Each row was made from one small tree. The marks that hang from a mark follow it in brackets, in the order of their numbers. Every link used is in the known rows. Write each row's tree.
Known rows:
Z_593[Z_40[Z_367] Z_635[Z_541 Z_711]]: [-0.61  3.22  1.86  3.14 -0.60 -3.30  0.05 -3.64 -1.95  0.91  1.83 -1.36
 -0.39 -1.62  0.39 -1.80  3.11 -0.70 -1.39]
Z_593[Z_635[Z_541 Z_711[Z_367]]]: [-2.64  1.96 -0.21  1.20  0.28 -2.48  1.47  1.81 -1.45  0.61  1.62 -0.51
 -1.40 -2.47 -1.31 -1.03  4.01 -0.55 -2.97]
Z_298[Z_593]: [-0.93 -0.07  0.03  0.42  1.61 -0.97 -4.24  0.72  1.94 -0.69 -1.94  1.13
 -0.46 -0.88  0.16  1.27 -1.89 -1.50  0.21]
Z_367[Z_40 Z_635 Z_711]: [ 1.17 -5.97 -0.99 -3.66 -3.51  2.86  3.68 -1.52 -0.10  0.30  1.28  1.32
  1.25  2.43  0.88  1.30 -3.68  2.95  1.28]
Z_635[Z_541 Z_711[Z_367[Z_40]]]: [ 0.57  1.65  0.92 -0.95  1.75  0.04  2.23  4.25 -0.67  1.43  1.02 -0.35
  3.60 -1.84  0.01 -1.39  3.33 -1.02 -1.43]
Z_40[Z_367[Z_711]]: [ 1.26  0.88 -0.76 -0.39  0.11  0.67  1.36 -1.16  4.11 -0.04 -3.80  1.78
  0.27  2.36  0.83  1.45 -3.83 -2.12  0.34]
Z_367[Z_635[Z_541]]: [-2.02 -2.27 -0.58 -3.06  0.70  3.09  2.40  4.50 -1.54  0.02  0.36 -2.28
  0.22  0.79 -0.57 -0.14 -2.59 -0.18 -1.71]
Z_593[Z_635[Z_711]]: [-2.90 -0.33 -1.58  2.86 -1.03 -4.03  0.20  0.70  0.35 -1.27  0.86  1.03
 -2.31 -2.68 -2.90 -0.51  1.96 -0.33 -2.37]
Z_298[Z_593[Z_40[Z_367] Z_635[Z_541 Z_711]]]: [-0.21  2.33  2.83  2.50  0.25 -3.43 -4.08 -4.55  0.33  1.32  1.68 -0.20
 -0.47 -2.02  2.02 -0.94  2.46 -0.82 -0.62]
Z_541[Z_635[Z_711]]: [ 0.58 -0.06 -5.37  3.45  1.05 -2.96  1.53  6.42  2.08 -3.82  0.29  3.33
  0.48 -3.30 -6.26 -0.32  2.18 -0.50  0.28]
Z_298[Z_593[Z_40[Z_367]]]: [ 1.11  1.63  1.79  1.42  1.14 -0.84 -5.33 -3.10  1.03 -0.03 -2.10  0.45
 -0.28 -0.27  2.00  0.94 -1.33 -1.05  1.61]
Z_541[Z_635]: [-0.08  0.36 -5.77  2.12  1.90 -1.19  0.93  6.47  1.02 -3.85 -1.63  2.30
 -0.56 -1.90 -5.07  1.05 -0.39 -0.33  1.26]
Z_635[Z_711]: [-0.69 -0.69 -1.64  2.06  0.28 -2.30  0.76  3.67  1.93 -2.07 -0.52  2.14
  1.30 -2.02 -3.94 -0.45  0.73 -1.87 -1.62]
Z_711[Z_367 Z_635]: [-0.19  1.76 -1.47  0.38  1.24  2.63 -2.46  3.29 -2.45 -1.67 -2.46 -1.88
 -4.09  1.43 -1.85  0.36  3.91  2.77  2.74]
Z_367[Z_40 Z_635[Z_541] Z_711]: [ 0.60 -4.89 -0.06 -4.91 -2.32  3.47  5.11 -0.58 -1.17  1.47  2.46  0.07
  3.01  2.75  1.48  0.37 -3.39  1.97  0.33]
Z_298[Z_593[Z_40 Z_635[Z_541 Z_711[Z_367]]]]: [-0.61  2.37  2.28  2.34  0.33 -2.81 -3.77 -3.14 -1.87  0.70  1.84  0.05
 -1.13 -2.57  0.60 -0.57  3.98 -0.09 -0.64]
Z_367[Z_40 Z_635[Z_541]]: [-0.38 -4.10  0.49 -4.58 -0.28  3.16  1.66  2.45 -1.65  1.92  1.66 -2.85
  2.29  0.69  2.88 -0.14 -3.36  2.22  0.31]
Z_541[Z_635[Z_711[Z_367[Z_40]]]]: [ 2.16  0.46 -4.52  2.54  0.97 -2.05  1.03  5.69  1.27 -2.57  0.18  2.97
  0.26 -3.35 -4.05  0.12  3.63  0.96  1.29]

Write each row's tree:
[-1.02 -3.01 -1.16 -3.38 -1.43  3.42  5.93  1.49 -1.05 -0.36  1.18  0.61
  0.92  2.72 -2.02  0.36 -2.56 -0.46 -1.78] | Z_367[Z_635[Z_541] Z_711]
[ 0.68  1.10 -0.34 -0.48  0.38  1.21  1.14 -0.87  3.02  0.06 -2.39  0.13
  0.08  3.24  0.34  0.16 -2.02 -1.05  0.98] | Z_40[Z_367[Z_711[Z_635[Z_541]]]]
[ 0.20 -4.55  0.89 -3.24 -1.05  1.40  2.29  2.40 -0.61  1.99  3.54 -1.73
  3.38 -0.68  1.75 -1.38 -0.69  2.04 -0.61] | Z_367[Z_40 Z_635[Z_541 Z_711]]
[ 1.32  0.91  2.64  0.75  0.69 -0.73 -3.88 -2.73  0.79  0.86  0.31 -0.19
  0.65 -0.69  2.06 -0.36  0.16 -0.76  0.38] | Z_298[Z_593[Z_40[Z_367[Z_635[Z_541 Z_711]]]]]
[ 1.73  1.80 -0.05  1.79 -0.48  0.72 -0.67 -3.21 -0.97 -1.65 -2.53  0.35
 -0.47  2.35 -0.88  0.61 -0.98 -0.12  2.48] | Z_593[Z_40[Z_367[Z_711[Z_635]]]]
[ 0.61 -3.03 -1.70 -0.91 -2.08  1.06  1.18 -1.63 -0.02 -1.28  0.10  1.52
  1.04  2.99 -1.26  0.80 -1.36  2.58  3.36] | Z_367[Z_40 Z_711[Z_635]]
[-1.41 -2.75 -0.25 -1.75 -0.06  1.29  3.04  4.44 -0.40  0.03  2.34 -1.22
  1.29 -0.64 -1.73 -1.42  0.02 -0.31 -2.71] | Z_367[Z_635[Z_541 Z_711]]
[-0.33  2.36  2.41  1.37  0.04 -2.02 -3.27 -5.60 -0.32  1.21  0.57  0.08
 -1.01 -0.36  2.33  0.11  0.58 -0.75  0.16] | Z_298[Z_593[Z_40[Z_367[Z_711]] Z_635[Z_541]]]
[ 0.82 -5.61 -0.09 -2.05 -2.23  0.76  0.77  1.33  0.51  0.73  2.35 -0.51
  1.52 -0.94  1.17 -0.48 -1.12  2.98  0.26] | Z_367[Z_40 Z_635[Z_711]]
[ 0.99  1.84  2.01  1.07  0.78 -0.26 -4.08 -3.81  0.32  0.01 -0.61  0.10
  0.07  1.03  1.30  0.04  0.01 -0.51  1.84] | Z_298[Z_593[Z_40[Z_367[Z_711[Z_635[Z_541]]]]]]
[ 0.93  1.07  2.45  0.15  1.07  0.19 -4.24 -2.77  0.21  0.87 -0.64 -0.67
  0.12 -0.01  2.62  0.24 -1.14 -0.72  0.95] | Z_298[Z_593[Z_40[Z_367[Z_635[Z_541]]]]]
[-0.59  2.59  0.42  3.01 -0.88 -2.07 -1.95 -4.64 -2.00 -0.30 -1.30 -1.12
 -3.26 -0.39  0.88  0.47  0.12  0.33  0.52] | Z_593[Z_40[Z_367] Z_635]
[ 1.43 -1.49 -0.31 -1.73 -1.22  2.16  2.16 -1.32  3.46  0.56 -2.08  0.67
 -0.66  2.70  1.64  1.02 -3.78 -0.42 -0.02] | Z_40[Z_367[Z_635 Z_711]]
[ 1.49  1.47  1.59  1.33  0.45 -0.73 -4.07 -4.13  1.27 -0.21 -1.82  1.46
 -0.02  0.41  1.47  1.12 -1.30 -1.11  1.59] | Z_298[Z_593[Z_40[Z_367[Z_711]]]]
[ 1.21 -0.51  0.61 -4.03  0.71  4.17  0.69  2.94 -2.68  2.03 -0.90 -2.20
 -0.20  0.47  3.32  0.99  0.23  2.53  0.97] | Z_711[Z_367[Z_40 Z_635[Z_541]]]
[-1.44 -0.47 -2.25 -0.22 -0.28  1.39  2.96  1.13 -0.67 -2.36 -0.38  1.09
  0.26  3.14 -4.39  0.00 -0.33 -0.37  0.64] | Z_367[Z_711[Z_635[Z_541]]]
[ 0.02  0.70 -0.24 -2.90  1.33  4.12  1.32  4.33 -2.54  0.77 -1.77 -1.83
 -1.74  0.44  0.89  0.96  0.71  0.82 -0.44] | Z_711[Z_367[Z_635[Z_541]]]
[-1.61  1.37  1.44  1.12  0.77 -2.91 -3.18 -0.75  0.59  1.15  1.50  0.35
 -1.15 -2.67  0.82 -0.39  3.08 -0.76 -1.62] | Z_298[Z_593[Z_635[Z_541 Z_711[Z_367]]]]
[ 0.68 -0.49  0.98 -1.47  0.51  1.12  1.17  1.45  3.05  1.74 -0.34 -1.52
  0.91  0.57  2.18 -0.90 -1.77 -0.99 -1.44] | Z_40[Z_367[Z_635[Z_541 Z_711]]]
[-1.11  3.42  1.02  2.91 -0.46 -2.34  0.52 -1.60 -5.06 -0.06  2.07 -0.88
 -1.16 -2.29 -1.58 -1.25  5.41  0.21 -1.47] | Z_593[Z_40 Z_635[Z_541 Z_711[Z_367]]]
[-1.23  3.68  1.45  1.72  0.27 -1.42 -0.52 -3.55 -3.10  0.94 -0.10 -2.40
 -1.46 -0.17  1.48 -0.52  0.50 -0.54 -0.38] | Z_593[Z_40[Z_367] Z_635[Z_541]]
[-1.26  1.58  1.97  2.62  0.16 -3.50 -3.61 -3.13 -1.34  0.26  2.19  0.20
 -0.50 -2.48 -0.04 -0.85  2.89 -0.67 -0.93] | Z_298[Z_593[Z_40 Z_635[Z_541 Z_711]]]
[ 0.96 -0.72  0.33 -2.60 -0.42  2.59  3.17 -0.57  2.70  1.38 -1.19 -0.22
  0.57  2.92  2.05  0.33 -3.57 -1.07 -0.76] | Z_40[Z_367[Z_635[Z_541] Z_711]]
[ 0.97  0.60 -0.87  0.15 -0.28  0.93  0.43 -1.42  3.46 -0.59 -2.88  0.80
 -0.70  3.08  0.11  0.64 -2.14 -0.60  1.44] | Z_40[Z_367[Z_711[Z_635]]]
